Every row comes from one small tree of marks. The marks that hang from a mark follow it in brackets, in the order of their numbers. Every link used is in the known rows. Which tree was each row made from?
Known rows
K_824{K_266{K_461} K_681}: [ 0.14 -0.86  2.44 -1.87  1.13  2.88 -1.48  0.53  0.37  0.17  1.93  0.96
  0.55 -1.28  2.84 -0.48 -0.69 -0.85  0.13  2.29  1.23  0.08  0.64]
K_681{K_649{K_266} K_824{K_719{K_461}}}: [-0.36 -1.08  0.66  2.43  1.83  1.94 -5.84  1.24  0.28 -3.40  1.61 -2.44
  1.01 -1.95  0.54 -0.82 -0.56 -1.28 -0.79 -1.99 -1.53 -0.39 -0.43]
K_266{K_461{K_719} K_649 K_824{K_681}}: [-1.68  4.50  1.50  1.53 -1.58  3.85  1.48 -0.55  0.02 -2.20  1.14  0.84
 -4.01  0.11  2.89 -1.22 -0.33 -0.33 -1.13  1.26  0.74 -0.54  0.48]
K_681{K_649 K_824{K_266}}: [-1.96 -1.51  4.34 -1.10  2.48  1.63 -2.06  0.17  0.45 -3.60  1.45 -0.39
  0.70 -1.96  2.33 -1.31 -0.95 -2.47  0.32  0.18  1.15 -0.18 -0.24]
K_649{K_266}: [ 0.80 -2.58  1.15  1.17 -0.03  3.19 -2.64  0.96 -0.61  0.24  1.09 -0.19
  1.10  0.36  0.68 -0.85 -0.74  0.67 -0.62 -1.27 -0.65 -0.21  0.49]
K_681{K_824}: [-1.08  1.15  1.45 -0.55 -0.40  2.04  0.16  0.97  0.11 -2.08  0.83 -1.15
 -0.65 -0.89  0.68 -1.24 -0.70 -1.21 -0.78 -0.29  1.15 -0.68  0.63]
K_719{K_461{K_266 K_681} K_824}: [ 0.21 -2.64 -1.05  1.64  0.04  1.86 -0.94  1.79 -0.29  1.25  3.84 -1.71
  1.86 -1.15  1.76  0.41 -0.90  0.46  0.42 -0.88 -4.18  0.25  0.41]
K_266{K_461{K_719} K_824}: [-0.24  1.86  2.72 -0.02 -1.50  2.74  0.51  0.16 -0.31 -2.86  0.56  0.18
 -1.14 -0.23  2.38 -1.01 -0.54 -1.43 -1.42  0.57  0.33 -0.63  1.06]
K_824{K_719}: [ 1.08  0.02 -0.32  1.26 -1.12  2.29 -1.09  0.35 -0.39 -0.05  1.44 -0.66
 -0.15 -1.74  0.59 -1.11 -0.68 -0.88  0.14 -1.70 -0.23 -0.50  1.86]
K_784{K_461{K_266{K_824} K_719}}: [-0.76  2.08  3.61  1.48 -1.03  2.67  1.82 -0.40 -0.90 -3.55  1.46  1.18
  0.52  0.17  0.55 -1.58 -1.06 -0.32 -0.27 -0.85 -1.06 -0.63  1.87]
K_461{K_266 K_719}: [ 0.85 -0.67  2.38  0.28 -1.64  2.41  2.62 -0.10 -0.97 -0.53  2.36 -0.67
  1.25 -0.79  0.46 -1.41 -1.02  1.99  0.64 -1.34 -0.43 -1.34  1.90]
K_649{K_266{K_461{K_719}}}: [ 1.57 -1.04  3.18 -0.52 -0.44  3.06 -0.89  0.68 -0.79 -0.87  1.08 -0.30
  1.44  0.28  1.24 -0.79 -0.54  1.27 -0.72 -1.17 -0.12 -0.48  0.75]
K_824{K_719{K_649}}: [ 1.73  0.92 -1.35  2.67 -0.31  1.90 -2.82  0.15  0.10  1.32  1.47 -0.57
 -0.86 -1.23  0.95 -1.49 -0.82  1.05  0.20 -1.86  0.39  0.42  1.88]
K_266{K_461 K_824}: [-0.85  1.36  1.37  0.29 -1.18  2.78 -1.08  1.07 -0.10 -2.29  0.31  0.41
 -1.23 -0.03  2.74 -0.76 -0.56 -2.70 -2.11  1.69 -0.55 -0.37  0.78]
K_266{K_824{K_681 K_719{K_461}}}: [-0.20  1.30 -2.21  3.82 -0.98  2.86 -3.39  0.55  0.55 -0.91  1.74 -0.81
 -2.05 -1.49  0.80 -0.37 -0.67 -1.51 -1.03  0.74 -0.67 -0.63  0.59]
K_784{K_461{K_681 K_719}}: [ 0.05  1.18  4.52  0.78  0.97  1.90  3.59 -1.03 -0.58 -1.41  2.39  0.52
  1.15 -0.51  1.32 -1.35 -0.63  0.76  2.46 -2.37 -1.79  0.83  1.58]
K_681{K_649 K_824}: [-1.90  0.78  1.92 -0.57  0.82  1.80 -0.55  0.37  0.26 -2.79  1.34 -1.12
 -0.84 -1.15  1.62 -1.49 -0.55 -2.33 -0.15 -0.66 -1.08 -0.29 -0.03]
K_719{K_461{K_266 K_681} K_649 K_824}: [ 0.84 -1.57 -2.25  2.98  0.72  1.42 -2.51  1.50  0.15  2.45  3.91 -1.67
  1.37 -0.75  2.00  0.09 -0.94  2.29  0.62 -1.56 -3.97  1.05  0.28]
K_719{K_461{K_266 K_681} K_649}: [ 0.62 -1.67 -0.45  3.13  0.88  1.64 -1.17  0.59  0.09  1.92  3.21 -2.17
  1.49 -0.76  1.97 -0.73 -0.95  3.36  1.10 -0.33 -3.21  0.64  0.65]
K_649{K_266{K_461{K_681}}}: [ 0.34 -2.26  2.96  0.41  0.83  2.84 -0.55  1.16 -0.52  0.62  1.74 -0.51
  2.20  0.04  2.71 -0.29 -0.57  0.48 -0.14 -0.43 -2.69  0.37  0.42]
K_784{K_461{K_266 K_681{K_649 K_824} K_719}}: [-2.62  2.24  6.30  0.44  2.31  1.45  4.09 -0.91 -0.49 -3.95  3.52 -0.64
  2.35 -1.06  1.73 -1.77 -0.96 -0.07  2.12 -2.02 -3.26  0.01  1.00]
K_784{K_461{K_681 K_719{K_649 K_824}}}: [ 0.91  2.17  1.74  2.20  1.96  1.29  0.73 -0.34 -0.06  0.92  3.08  0.82
  0.24  0.65  1.78 -0.83 -0.77  1.65  2.21 -4.07 -2.60  2.22  1.23]
K_784{K_461{K_681{K_649 K_824{K_266}}}}: [-3.06  0.03  6.83 -0.43  4.61  1.10 -0.16 -0.54  0.34 -4.11  2.35  0.65
  1.93 -1.71  3.20 -1.28 -0.94 -2.69  2.11 -0.47 -1.41  1.35 -0.04]

Which tree is each row?
[-1.99  1.45  0.53  2.42  0.36  2.90 -0.92 -0.30  0.45 -1.08  2.03  0.72
 -2.22  0.41  1.92 -1.21 -0.60 -2.49 -0.50  1.23 -2.57 -0.37 -0.03]
K_266{K_824{K_681{K_649}}}
[-3.12  1.15  1.99  3.81 -1.55  2.82  2.07 -0.21 -0.57 -1.10  2.17 -0.27
 -0.94 -0.27  2.97 -1.11 -1.11  0.01 -0.39  0.48 -1.99 -0.81  0.83]
K_461{K_266{K_649 K_824} K_681}
[ 0.27 -0.46  0.18  2.85  1.28  3.14 -3.09  0.10 -0.14  1.05  2.89 -0.04
  0.42 -0.71  0.87 -0.99 -0.68 -0.30  0.29 -1.84 -2.74 -0.20  0.60]
K_824{K_681{K_649{K_266}} K_719}
[-0.17  1.73  4.34  4.81  1.81  2.28 -0.28 -0.87 -0.09 -1.43  1.71  1.28
  0.93  1.78  1.47 -1.28 -1.06  1.72  0.53 -2.47 -1.95  1.33  0.72]
K_784{K_461{K_681 K_719{K_649{K_266{K_824}}}}}
[ 0.33 -1.49  1.82  0.60  1.16  1.33 -4.53  1.02  0.61 -3.42  1.17 -1.88
  0.88 -3.72  1.05 -0.46 -0.93 -1.55 -0.25  0.06  3.06 -0.54  0.45]
K_681{K_824{K_266 K_719{K_461}}}
[-0.73 -2.94  3.03  2.24  1.92  2.32 -1.04  0.14 -0.28  0.51  2.79 -0.73
  2.25  0.00  2.32 -0.86 -0.80  0.26  1.20 -1.65 -4.65  0.31 -0.19]
K_461{K_681{K_649{K_266}}}
[ 1.27 -0.49 -1.33  4.48  1.13  1.26 -3.09  0.21  0.51  1.37  2.55 -2.09
 -0.07 -1.89  1.81 -0.68 -0.66  2.08  1.56 -1.67 -2.08  1.06  0.91]
K_824{K_719{K_461{K_681} K_649}}
[-0.32 -0.65  3.73  1.69  2.95  2.04 -0.53 -0.19 -0.75 -0.86  3.47  0.79
  2.70  0.78  1.74 -0.55 -0.63 -0.38  2.02 -4.46 -5.09  1.51  0.29]
K_784{K_461{K_681{K_649{K_266}} K_719{K_824}}}
[ 1.38  2.02 -2.28  3.31  0.15  2.53 -2.05 -0.04  0.46  2.80  2.55 -0.24
 -1.54 -0.62  0.71 -1.31 -0.77  1.37  0.68 -1.12  0.33  0.56  1.68]
K_824{K_681 K_719{K_649}}
[-0.79  0.74  2.98  1.44  2.05  1.93 -1.85  1.37  0.41 -0.26  1.67 -1.37
  1.44  0.14  2.76 -0.76 -0.76  1.50 -0.89 -0.28 -0.50  0.82 -0.21]
K_719{K_649{K_266{K_461{K_681{K_824}}}}}
[ 1.30  2.25  2.14  1.72  0.58  2.00  1.03 -0.52 -0.55 -0.50  2.33  0.73
  0.86  0.57  0.64 -2.03 -0.99  3.00  1.31 -2.43 -0.66  0.77  2.19]
K_784{K_461{K_266 K_719{K_649}}}
[-0.80  1.89  6.74  0.81  3.47  1.07  1.09 -1.06  0.54 -2.95  2.38  0.31
  1.49 -1.24  2.04 -1.44 -1.13  1.39  2.38 -1.79  2.21  1.42  0.75]
K_784{K_461{K_681{K_824{K_266}} K_719{K_649}}}
[-3.58  3.59  3.78  1.76  0.56  2.19  3.06  0.02 -0.51 -2.90  2.27 -0.39
 -0.03 -0.64  2.30 -1.64 -0.76 -0.05  0.94 -1.07 -1.04  0.20  1.04]
K_784{K_461{K_266{K_649} K_681{K_824}}}
[ 0.81 -0.36 -1.39  4.64 -0.36  3.42 -5.35  1.06  0.18 -0.80  1.62 -0.75
 -0.73 -0.32  0.18 -0.07 -0.71 -0.49 -1.89  0.20 -0.90 -0.65  0.13]
K_649{K_266{K_824{K_681 K_719{K_461}}}}
[-0.67  3.13  1.53  1.53  1.30  1.38 -0.66  0.66  0.42 -0.42  1.88 -1.67
  0.00 -2.04  2.64 -0.99 -0.65  0.08 -0.18 -0.59  0.18  0.73  1.22]
K_266{K_461{K_681{K_824{K_719{K_649}}}}}
[ 1.57  0.59 -4.70  2.31  0.78  2.17 -4.59  1.44  0.90  2.79  2.92 -0.55
 -2.09  0.24  1.25 -0.14 -0.51  1.42  0.00 -0.86 -1.81  1.49 -0.32]
K_719{K_461 K_649 K_824{K_681}}
[-1.99  2.51  0.41  1.40 -1.77  3.30 -1.23  0.46 -0.22 -2.62 -0.06  0.55
 -3.52  0.05  3.55 -1.24 -0.39 -2.16 -2.05  1.37 -0.02 -0.34  0.31]
K_266{K_461 K_649 K_824}
[-0.55  2.23  3.13  2.45 -0.01  2.02  1.10 -0.47  0.30 -0.73  1.73 -0.08
 -0.49  0.16  3.36 -1.02 -0.74  0.97 -0.21  0.16 -0.85  0.62  0.80]
K_266{K_461{K_681 K_719{K_649}} K_824}
[ 0.43 -2.49  0.16  1.80  2.75  2.00 -5.12 -0.21  0.72 -0.48  3.04 -0.55
  0.39 -2.86  2.01 -0.62 -0.70 -1.18  1.59  0.18 -1.21  0.26  0.15]
K_824{K_266 K_681{K_649} K_719{K_461}}
[ 0.01  1.17 -2.48  3.96 -0.14  2.63 -2.89  0.65  0.72  0.44  2.65 -0.71
 -1.13  0.29  1.19 -0.79 -0.99  1.63 -1.14  1.83 -1.67  0.03  0.23]
K_719{K_461{K_266{K_824{K_681}}} K_649}
[ 0.64  2.24  3.16  2.26  1.70  1.61  2.20 -1.30 -0.11 -0.15  2.53  0.60
  0.61  0.21  1.52 -1.65 -0.72  2.56  2.57 -2.89 -1.75  1.83  1.63]
K_784{K_461{K_681 K_719{K_649}}}
[ 0.01 -2.62  0.59  1.63 -0.05  2.02  0.02  0.83 -0.33  0.39  3.26 -2.20
  2.16 -1.38  1.65 -0.32 -0.87  1.58  0.97  0.26 -3.68 -0.34  0.64]
K_719{K_461{K_266 K_681}}
[ 2.06  1.03  2.53  2.55  1.63  2.54 -2.02 -0.27 -0.51 -0.62  1.45  1.11
  0.73  1.51  0.23 -1.69 -0.85  2.79  0.94 -3.66 -0.35  1.45  1.24]
K_784{K_461{K_719{K_649{K_266}}}}
[-2.85 -0.88  2.87  2.68  0.19  2.15  1.52 -0.28 -0.26 -1.23  2.93 -0.40
  1.05 -0.40  2.94 -1.08 -1.18 -1.34  0.44  0.60 -4.30 -0.67  0.58]
K_461{K_266{K_824} K_681{K_649}}
[ 0.38  2.71 -0.60  2.72 -0.54  2.30 -3.72  0.50  0.34 -0.78  0.63  0.32
 -1.94 -0.47  2.52 -1.17 -0.69 -1.42 -1.78  0.46  0.62  0.28  1.59]
K_266{K_461 K_824{K_719{K_649}}}
[ 0.34  0.86  3.28  0.29 -0.17  2.45  2.64 -0.34 -1.04 -2.08  2.15  0.73
  1.61 -0.13  0.34 -1.74 -0.88  0.99  1.20 -1.81 -1.16 -0.06  2.23]
K_784{K_461{K_266 K_719}}
[-1.38  1.96  3.25 -0.53  0.39  2.44 -2.37  0.60  0.21 -3.81  0.61 -0.34
 -1.19 -2.92  3.17 -1.14 -0.67 -2.14 -0.93  0.46  4.28 -0.39  0.87]
K_681{K_824{K_266{K_461 K_649} K_719}}
[ 0.17 -0.62 -3.08  1.24  1.46  2.39 -3.98  1.13  0.56  0.74  3.48 -0.65
 -1.44 -0.42  1.69 -0.09 -0.27 -1.32  0.52 -0.67 -4.66  0.94 -0.78]
K_719{K_461 K_824{K_681{K_649}}}
[-0.54 -1.04  1.08  3.81  0.28  2.83 -4.60  0.22 -0.30 -2.02  1.15  0.12
  0.12 -0.07  1.41 -1.09 -0.91 -2.18 -1.37 -1.26 -1.91 -0.66  0.47]
K_681{K_649{K_266{K_824{K_719}}}}
[ 1.08  1.56 -3.26  1.78  0.29  2.50 -2.65  0.92  0.58  3.53  2.90  0.59
 -1.84  1.03  1.16 -0.54 -0.74  0.92  0.07 -1.24 -1.05  1.32  0.35]
K_719{K_649 K_824{K_681}}
[ 1.61 -1.00  1.45  0.77  1.45  1.84 -4.73  0.48  0.27  0.05  1.53  0.34
  0.74 -2.10  2.96 -1.08 -0.91  0.15  0.04 -0.17  2.59  0.75  1.62]
K_824{K_266{K_461} K_719{K_649}}
